What can hang from each mark:
q_837: q_989
q_70: q_189 q_452
q_605: q_341
q_511: q_837
q_892: q_605
q_341: q_228 q_989
q_822: q_177 q_989
q_767: q_837
q_989: q_189 q_452 q_822 q_837
q_452: q_70 q_989

Every row comes from one small tree of marks. The marks that hang from a mark follow it in brackets, in the order of their numbers. Every link used is in the known rows. Which tree was each row made from?
(in the rows, 128 means zero)
Known rows:
q_341(q_228 q_989(q_452 q_822)): [147 101 104 148 129 130 106 160  84  83 173  60 139  72 144 159 135  97
 148 149  62  97 127 133 143 143 139 135 102 147 114 110 107  76 149 116
  80 125 137 167 134]
q_822(q_177 q_989): [152 130 124 155  93 138 118 160 142  88 140  79 106 109 145 148 137  77
  96 131 127 135 124 145 162 179 168 140  87 165 116  91 119 101 148  93
 131 110 154 127 120]
q_989(q_452 q_822(q_177) q_837): [178 104 132 140 108 118 134 135 115 104 170  89 126  89 111 179 191 110
 116 131  93 119 134 181 135 160 106 128  81 127  85 120 102  65 138 102
 144 115 146 116 112]
q_70(q_189 q_452(q_989(q_822 q_837))): [134 146 132 138 141  88 116 161 130 105 202  41 137  70 134 148 202 111
 132  96 103 119 118 177 136 158 105 102 122 130 144 110 115  79  96 139
 127 132  93 173 121]
q_892(q_605(q_341(q_228))): [160 110  86 143 126 159 135 110 127  86 130  14 155 144 141 141 127  80
 136  94 152 110 124  88 165 175 143 141  82 157 128 109 128  88 175  79
  68 151  96 154 139]
q_767(q_837(q_989(q_189 q_452))): [113 135  80 142 118  83 139 135 105 102 192  47 131  88 161 131 163 119
 149 162  52 102 129 133 143 129 147 158  70 153 103  96 128  59 156 116
  78 138 118 163 126]
q_605(q_341(q_228 q_989(q_452 q_837))): [200 104 110 151 116 143 146 132  63  83 161  17 135 108 131 168 130 118
 155 151  91  95  98 115 139 147 141 142  97  94 115 122  88  79 170 105
  98 147 104 169 144]
q_341(q_228 q_989): [149 111 104 152 124 137  90 139  96  73 157  17 130  87 149 147 113  68
 143 126 102 110 103 103 159 141 167 127 101 151 134  94 116 100 167  99
  81 132 126 176 138]
q_767(q_837): [124 118  97 152 130 107 114 131 145 101 158  33 128 102 134 141 176  54
 135 116 127 122 116 161 164 142 138 106  59 170 143 103 129  89 138  90
  75 124 144 162 116]
q_341(q_228 q_989(q_189 q_822 q_837)): [189 117 112 144 120 111  88 146  52  96 164  28 151  20 171 179 151 110
 159 138  76  84 111 109 122 144 129 136 117 126 121  94  95  79 153 112
  85 122 112 122 134]
q_511(q_837(q_989(q_189 q_452))): [117 145 118 157 114 127 112 119  88 103 209  82 133  87 149 132 149 144
 145 154  44  93 132 114 165 157 178 162  75 119 101 102  94  61 182 121
 100 156 108 156 133]
q_837(q_989): [118 131 103 152 107 101 104 123 134  81 153  36 118 116 158 130 142  94
 115 122 107 107 121 126 169 158 184 126  93 169 133  77 114  73 164 108
  90 133 110 161 108]
q_452(q_70(q_189) q_989(q_822(q_177))): [105 138 147 151 127 155 100 143 146 102 185  91  87  81 157 144 203  81
 127  99 122 113 119 125 126 144 158 140 125 136 106 101 148 111 109 119
 155 124 125 152 116]
q_822(q_177 q_989(q_189)): [161 137 126 146  91 125 120 167 118  95 153  79 111  74 165 134 141  96
 111 136 111 131 122 127 143 177 162 149  96 150  96  84 120 102 167 106
 137 119 141 113 128]
q_822(q_989(q_452 q_837)): [169 124 114 141  98  96 125 159 111  82 165  84 130 105 143 158 147 113
 120 148  93 122 121 181 151 147 137 123  75 122 128 112  97  59 141 109
 105 135 120 127 120]
q_989(q_189 q_452(q_70) q_822 q_837): [174 123 142 131 119 113 122 141  84  94 179  98 142  66 173 157 201 138
 157 128  98  98 121 149 100 132 134 126 100  91 101 117  95  52 144 119
 114 137 104  99 117]
q_989(q_189 q_822(q_177)): [155 116 128 141 113 123 114 146 114 105 154  77 129  50 150 147 188  94
 112 117 108 116 133 135 129 178 129 135 107 152  80  89 118  92 160 111
 136 112 145 111 115]
q_70(q_189 q_452): [118 140 143 132 137  99 131 174 136  94 180  13 136 101 113 120 169  93
 124  84 119 139 114 156 158 162 149 116 105 152 138  93 115 107 128 127
 125 141 111 189 130]
q_511(q_837): [128 132 139 161 131 147  93 115 133 103 174  70 140 101 126 149 156  77
 128 110 117 116 120 139 184 169 163 115  68 136 138 105 103  84 156  92
  97 146 130 154 120]
q_70(q_189 q_452(q_989(q_822))): [ 97 142 133 140 148 102 116 170 146  97 201  53 131  74 138 123 191  98
 122  95 106 125 126 166 146 163 123 107 127 152 135  99 131  94 104 144
 122 132 106 194 121]
q_452(q_989): [108 118 107 149 133 122  89 116 149  73 182  73 120 105 161 124 155  72
 126 111 126 119 111 143 156 153 149  88  97 139 131 106 137  88 165 113
  96 143 116 178 117]
q_837(q_989(q_189 q_452(q_70))): [121 139 129 140 102 119 123 128  99  77 184  82 115 105 185 115 156 137
 146 142  83  97 118 101 125 130 201 155 105 118  97  93 113  63 174 124
 105 149  91 142 120]
q_341(q_228): [152  97 106 157 127 118  94 139 127  74 148  18 137 103 139 142 126  76
 136 110 119 114 126 121 164 163 151 117 101 161 141  99 121  83 160  97
  82 137 126 166 134]
q_452(q_989(q_822(q_177) q_837)): [154 117 120 152 117 123 101 117 138  99 172  83 116  77 142 175 194  89
 115 120 115 109 124 163 135 167 110 106  99 134 112 115 125  79 136 100
 142 116 134 128 110]
q_70(q_189 q_452(q_989(q_837))): [126 143 135 138 138  92 119 152 128  94 210  21 130  91 126 134 180 107
 138  95 111 130 102 169 142 150 125 104 111 115 142 109 121  90 117 129
 134 142  87 190 133]
q_511(q_837(q_989(q_189 q_822))): [128 152 121 164 117 126  91 121 108 115 179  75 138  52 166 147 172 122
 131 133  65  77 139 103 169 181 170 153  97 145 125  80  91  62 157 116
  89 135 111 128 109]
q_989(q_452): [132 106 114 133 124 111 124 137 125  78 172  75 136 115 131 133 154  94
 128 123 104 126 127 161 153 143 145 107  79 133 110 113 116  74 163 111
 100 146 128 163 118]
q_511(q_837(q_989)): [112 150 121 168 117 136  93 108 131  98 174  54 123 110 137 147 145 103
 126 127  91  95 126 114 194 170 192 138  74 149 143  89  94  73 158  98
  94 139 117 158 113]
q_605(q_341(q_989(q_189 q_837))): [198 133 123 138 108 132 139 115  61 100 152  33 138  66 170 153 168 110
 146 128 116  95  78 104 130 156 149 126 113  91 107  90  89  92 184 116
 103 142  86 137 125]
q_605(q_341): [156 117 116 150 120 140 142 122 132  90 133  42 128 128 140 127 163  84
 116 104 156 116 110 125 161 179 155 103 102 135 126  95 103  87 172 109
  99 142 105 164 110]
q_989(q_189 q_837): [176 120 121 132 115  96 106 126  97  95 165  42 146  64 157 151 174 105
 144 112 117 112 105 142 127 154 135 107  95 113 115  98 104  76 171 109
 105 141 100 113 119]

Write each row's tree:
[153 138 150 146  90 151 140 171 100  90 170 116 102  96 172 132 148 122
 130 150 106 126 120 120 114 150 181 166  96 113  77 104 116  89 167 108
 148 127 137 109 138] => q_822(q_177 q_989(q_189 q_452(q_70)))
[102 143 128 143 117 109 119 156 117  93 184  81 105  96 163 141 181 124
 133 128  70  94 136 129 138 128 185 162 119 145 116  89 114  66 113 133
 112 140  98 158 107] => q_837(q_989(q_452(q_70(q_189)) q_822))
[133 134 138 130 120 144 122 147  72  91 183 106 131  51 190 139 180 116
 159 145  81  94 106 119 109 115 174 138 105 103  87 100 106  79 158 129
 102 132 117 133 120] => q_341(q_989(q_189 q_452(q_70) q_822))
[176 100 106 144 116 120 111 138  68  75 179  29 143  88 136 173 122 103
 159 147  71 105 103 136 142 125 139 135  85 111 120 121 103  71 158 100
  93 140 119 163 147] => q_341(q_228 q_989(q_452 q_837))
[108 137 125 150 101 126 125 123 122  71 171  75 107 140 164 126 150 120
 134 132  97 100 117 121 146 128 205 143  91 138 111  94 114  62 160 108
 101 141 103 161 111] => q_837(q_989(q_452(q_70)))
[133 141  98 156 102 101 126 139 121 122 157  45 111  57 157 153 192  99
 121 150  77 102 141 122 146 165 140 166  88 187  97  81 126  78 136 105
 108  95 147 127 112] => q_767(q_837(q_989(q_189 q_822(q_177))))
[140 132 113 153  99 111 115 135 111 104 154  68 112  60 165 145 176 114
 108 135  84  98 140 111 137 178 160 163 114 171  85  72 114  79 161 116
 128 111 130 116 110] => q_837(q_989(q_189 q_822(q_177)))
[134 144  99 133 118 171 147 102 110  98 140  43 147 127 160 142 146  69
 135 103 145 109  92  94 162 152 161 137  69 139 110  99 121 104 180  90
  84 148 100 160 122] => q_892(q_605(q_341(q_989)))
[181 130 117 132  98  90 125 163  82  93 178  90 139  72 169 148 148 135
 136 153  77 116 121 161 130 148 133 134  85 107 106 112  93  57 159 120
 108 142 108 107 130] => q_822(q_989(q_189 q_452 q_837))
[119 134 122 146 106 121 119 136 124  77 163  95 114 115 168 140 172 123
 127 137  91  91 138 131 141 140 182 145 100 146 116  98 112  49 137 117
  94 130 109 146 101] => q_837(q_989(q_452(q_70) q_822))
[114 149 122 171 117 132  90 116 135 108 170  72 132  88 145 158 168 104
 119 130  82  84 140 127 192 182 173 142  85 163 143  87  92  63 142 104
  88 125 122 141 100] => q_511(q_837(q_989(q_822)))
[143 120 141 130 122 125 120 149 100  88 176 108 137  68 180 134 187 124
 150 130 100 103 132 134 111 135 154 126 108 113  90 105 109  65 155 128
 108 143 117 124 118] => q_989(q_189 q_452(q_70) q_822)
[115 133 136 142 128 138  92 117 118  71 188  86 114  83 198 112 168  96
 156 109 133 105 103 103 117 133 181 107 114 106 117 102 136  91 172 123
 108 151  95 150 126] => q_452(q_70 q_989(q_189))
[151 125 148 134 122 114 121 158 108 108 186  75 126  78 145 172 210 120
 148 114  96 103 124 169 119 122 139 131 107 104 120 116 107  69 105 124
 133 145 102 127 111] => q_989(q_452(q_70(q_189)) q_822 q_837)
[120 143 119 155 119 120 109 130  95 111 202  97 142  61 154 149 167 149
 138 158  37  83 145 124 161 168 161 167  86 129 102  95  92  48 156 128
  95 143 115 137 115] => q_511(q_837(q_989(q_189 q_452 q_822)))
[130 137 105 145 112  89 103 136 114  96 160  60 133  57 185 136 169 116
 120 132  81  88 138 116 143 167 163 138 116 169 114  70 114  62 159 125
  90 125 105 130 101] => q_837(q_989(q_189 q_822))
[144 141 140 136 102 129 126 169  96  82 173 113 117  95 189 121 147 123
 142 146 102 115 118 126 124 135 183 146  97 114 106 100 112  75 161 119
 109 141 112 123 128] => q_822(q_989(q_189 q_452(q_70)))
[153 122  88 146 124 170 130 117  98  91 136   9 150 129 156 150 115  72
 146 113 133 102 104  69 160 157 159 154  82 143 122 103 126 103 179  84
  66 148 104 168 144] => q_892(q_605(q_341(q_228 q_989)))
[193 136 130 144  86 115 121 153  96 101 154  70 117  66 162 163 154 112
 118 137 106 122 109 139 132 171 141 149  92 129 101  94 106  88 158 100
 143 116 130  92 132] => q_822(q_177 q_989(q_189 q_837))
[156 125 117 131 117 144 158 130  66  97 171  66 136  81 165 119 154 122
 150 152  85 101  93 105 127 148 161 141 107  98  81 102  95  91 194 132
 106 156 106 167 133] => q_605(q_341(q_989(q_189 q_452)))
[158 125 123 139  95 126 138 174 100  95 176 103 114  84 156 132 144 118
 114 152  81 134 135 142 133 163 154 162  90 133  73 101 116  87 169 115
 140 129 147 123 136] => q_822(q_177 q_989(q_189 q_452))
[157 124  90 140 126 170 131 122 101  96 128  30 159 105 155 162 140  75
 144 116 124  87 119  80 158 164 140 153  92 158 126 102 117  90 156  92
  59 131 107 149 132] => q_892(q_605(q_341(q_228 q_989(q_822))))
[175 135 153 150  81 148 135 158 110  90 163 101  97 126 146 166 154 114
 126 139 120 125 115 156 128 144 165 149  78 111 102 122 105  73 139  89
 148 118 137 106 128] => q_822(q_177 q_989(q_452(q_70) q_837))
[119 121 100 148 109  97 119 141 125  83 168  81 131  99 151 148 164 118
 112 146  69  95 150 150 157 158 157 137  95 165 113  91 106  51 145 121
  89 127 120 153  98] => q_837(q_989(q_452 q_822))
[112 136  82 157 119  89 114 134 144 103 150  37 125  92 147 155 186  78
 120 138  91  93 138 149 171 153 144 132  74 200 146  85 121  64 116  99
  66 107 131 154  95] => q_767(q_837(q_989(q_822)))
[127 134 137 154  91 143 131 134 125  90 164 100  97 118 147 151 178 122
 117 140  91  96 139 125 135 153 183 163 100 149  86  98 118  67 143 102
 137 111 135 134 109] => q_837(q_989(q_452(q_70) q_822(q_177)))
[128 125  97 135 112  85 120 145 100  92 180  86 137  66 171 131 167 139
 126 151  48  90 144 130 134 155 150 148 105 149  94  85 108  46 162 137
  93 134 106 142 108] => q_837(q_989(q_189 q_452 q_822))
[170 115 118 150 117 145 102 153  71 100 158  43 130  29 156 163 143  90
 140 139  82  97 118  88 124 164 143 161 124 152  89  88 119 107 161 106
 120 110 149 135 142] => q_341(q_228 q_989(q_189 q_822(q_177)))
[ 97 140 135 147 139 132  87 142 143  93 189  85 104  72 177 132 196  84
 139  94 119 102 116 130 132 133 163 114 130 133 135  98 139  93 112 132
 117 140 100 164 109] => q_452(q_70(q_189) q_989(q_822))
[119 130 142 158 122 164 104 123 151  86 171 109  94  97 164 145 190  76
 120 109 142 111 118 129 130 155 156 114 113 138 104 106 139  93 136  99
 139 109 139 138 110] => q_452(q_70 q_989(q_822(q_177)))
[185 138 118 139  97  92 107 157  94  95 156  64 136  65 176 153 151 113
 128 134 108 110 108 145 136 159 144 125  93 125 131  93  97  73 156 112
 104 128 103 102 122] => q_822(q_989(q_189 q_837))
[130 115 140 138 122 134 124 144 125  82 163 106 125 105 155 143 187 105
 136 120 120 106 128 154 131 138 156 114  95 129 112 113 106  65 137 115
 100 132 127 138 106] => q_989(q_452(q_70) q_822)
[109 141 142 142 138 123 128 175 147 107 199  55 112  77 114 128 199  92
 111  98 107 136 128 160 145 177 120 130 125 158 107 100 135 107 110 130
 159 114 131 185 131] => q_70(q_189 q_452(q_989(q_822(q_177))))
[165 124 117 129 123 141 157 143  65 100 165  84 141  56 168 133 177 129
 138 154  79  92 111 116 124 155 140 141 116 109  80  98  88  77 173 144
 101 140 112 152 120] => q_605(q_341(q_989(q_189 q_452 q_822)))
[140 138 130 144 129 102 119 133 133  81 190  44 139 110 134 132 170 101
 131 103 130 127 100 172 148 166 121  84  92 119 143 117 117  72 143 111
 114 127 102 177 126] => q_70(q_452(q_989(q_837)))
[180 114 111 152 124 148 126 132  65  87 148   9 136  69 166 129 127 100
 152 136 107  95  99  64 139 167 168 147 128 116 111  86 104 104 191 117
  85 146 101 168 148] => q_605(q_341(q_228 q_989(q_189)))
[157 113 106 145 128 122  87 153  71  88 162  38 147  29 175 155 140  91
 152 136  76  88 121  96 130 151 147 142 124 147 118  86 107  90 163 121
  80 126 121 143 137] => q_341(q_228 q_989(q_189 q_822))
[141 106 125 140 115 130 136 148 131  98 169  98 123  96 114 154 181  96
 106 130  94 127 144 169 144 165 122 130  87 147  80 113 113  80 144 108
 138 116 159 139 115] => q_989(q_452 q_822(q_177))
[125 133  78 143 119  77 134 145 105 108 182  64 133  64 162 138 184 124
 141 169  45  90 145 144 142 138 132 157  79 166 104  91 114  48 138 125
  76 123 124 146 110] => q_767(q_837(q_989(q_189 q_452 q_822)))
[140 127 115 144  98 108 136 139 102  99 180  90 116  70 154 144 173 138
 118 156  51 101 147 128 129 167 149 172 104 150  61  89 115  65 164 121
 132 122 132 129 119] => q_837(q_989(q_189 q_452 q_822(q_177)))
